Each row was made from one small tree. The marks that hang from a mark follow it in brackets, in alphabetical order. Every link used is in the known rows. Write each row's tree.
(in the rows, 128 means zero)
Known rows
dekop(fivu(nopo zivage)): [129 157  71 138 131 176 114 121 137  69  97 137 147  82  83 131 121 162
 109]
nopo(fivu(dekop(muru) zivage)): [130 161 113 121 202  61 133 102  89  88 155 134 124  87 120  96 131 162
 147]
muru(zivage): [131 156 167 120 139 141 126 156 105 139 133 110 105 138 160 146 145  95
 148]
muru(dekop): [129 133 155 132 127 172 117 142 135  64 120 113  48 137 144 146 153  81
 135]
dekop(fivu(nopo) kopena muru): [119 111  72 134  80 148 138 118 142 159 108 183 127 101  84  98 102 176
 112]
nopo(fivu(dekop)): [132 170 137 125 166  57 134 117  52  46 150 116  63 135 139 131 140 133
 159]
kopena(dekop(muru) zivage): [121 120 184 126 112 145 133 150 116 168 101  79 176 169 189 119 164 120
 153]
muru(dekop zivage): [133 125 187 126 143 140 121 179 138  88 129 104  93 112 151 157 150  74
 140]
dekop(muru): [120 135 119 123 129 152 133 106 107 149 133 149  94 160 160 104 151 127
 148]
fivu(dekop nopo zivage): [135 177  66 142 196 166 139  64  84  64 124 111 166  28 107 145 101 123
  77]
muru(zivage(fivu)): [133 125 156 118 125 110 107 132 145 145 143 128 113 166 136 135 147 116
 146]
nopo(fivu(zivage)): [130 193 144 114 168 124 115 123 111 108 135 114  92 137 106 116 147 139
 150]
dekop(fivu kopena(zivage) muru): [120 103 139 134  72 131 134 165 194 169  99 156 143 139 116  87 117 171
 172]
kopena(dekop(muru)): [120 116 147 120 116 132 127 126  85 159 124 108  96 163 182 123 165 121
 127]
zivage(muru): [125 136 119 124 131 155 126 164 154 117 149 126 109 192 135 153 130 109
 135]
dekop(kopena): [128 158 140 126  98 176 131 122 135 175 126 131  44 141 121 125 117 103
 123]
kopena(zivage): [127 166 172 133 120 186 128 138 136 123 101  90 140 174 161 131 149 102
 167]
dekop(kopena(zivage(muru))): [127 138 162 130  99 180 138 184 207 183 125 109 157 171 111 136 100 105
 142]
fivu(dekop(kopena)): [132 144 118 136 132 122 143 107 103 110 141 127  52  95 133 136 101 106
 117]
nopo(fivu): [127 183 154 116 136 106 122 134  80  96 136 118  61 184 130 123 157 129
 165]
kopena(dekop): [126 141 161 123 111 141 120 139  79 126 117  83  67 164 176 153 163 100
 122]
muru(dekop(kopena) zivage(fivu(nopo))): [136 100 152 128 111 145 115 138 184 152 125 131 137  92  76 147 108  99
  87]

Which tree is each row?
[125 123 152 117 119 133 142 141 143 234 143 152 116 118 135 102 116 119
 137]
dekop(kopena muru(zivage))
[132  89  88 129 146  72 116 131 171  76 172 144 126 182 114 152 114 134
 123]
zivage(fivu(dekop) muru)
[122 110  95 128 120 112 133 145 113 121 115 163 185  98 122 117 129 170
 137]
dekop(fivu(nopo) muru(zivage))
[128  95  90 129 144  73 118  74 123 101 154 161 103 146 139 107 137 151
 133]
zivage(fivu(dekop(muru)))
[132  98 170 132 117 106 112 214 160  47 116 122  90 104 135 154 148 113
 158]
muru(dekop(fivu) zivage)
[127 107 115 119 110 131 131  99 160 241 139 168 168 116  92 100 104 143
 102]
dekop(kopena muru(zivage(fivu(nopo))))
[124 107 148 126  89 145 126 110 204 226 120 150 157 170 113  83 122 146
 148]
dekop(kopena(zivage(fivu)) muru)
[134 148  56 139 181 160 148 116 158 123 147 128 196  38  59 153  54 126
  54]
fivu(dekop(kopena) nopo zivage(muru))
[128 100 144 129 105 141 118 156 171 138 111  77 252 200 118 163 132 129
 106]
kopena(dekop zivage(fivu(nopo) muru))
[138 122 113 130 136  95 130 102 123 143 144 135 160  82  98 145  95 124
  91]
muru(zivage(fivu(dekop(kopena) nopo)))
[130 103  62 134 126 106 134  47 126 142 141 171 144  99  88 107  94 156
  82]
zivage(fivu(dekop(kopena muru) nopo))
[121 135 158 128 100 175 143 129 170 216 113 134 147 145 136  90 118 125
 152]
dekop(kopena(zivage) muru)
[137 115 139 125 154  66 117 121 120 100 154 126 119 125 142 143 133 118
 136]
muru(zivage(fivu(dekop)))
[129 120 125 128 174  79 146 125  81 110 155 134 129  92 174 125 129 122
 142]
fivu(dekop(muru(zivage)))
[123 101 143 128 102 137 121  99 131 171  96  97 233 169 142 117 153 147
 117]
kopena(dekop(muru) zivage(fivu(nopo)))
[129  98 142 137  80 138 115 181 188  75 105 144  31 111  99 133 124 121
 135]
muru(dekop(fivu kopena))
[119  98 101 130  94 113 127 132  84 114 100 130 141 128 142 127 149 166
 113]
kopena(dekop(fivu(nopo) muru))
[122  93 127 125 108  90 130 162  88 132 108 122 178 106 148 136 147 159
 118]
kopena(dekop(fivu(nopo) muru(zivage)))
[137 126 109 131 156  91 124  97 101  98 142 126 170  97 121 153 117 125
 104]
muru(zivage(fivu(dekop nopo)))
[125 138  62 139 166 130 153  62  52  88 133 143 160  75 143 125 113 134
  96]
fivu(dekop(muru) nopo)
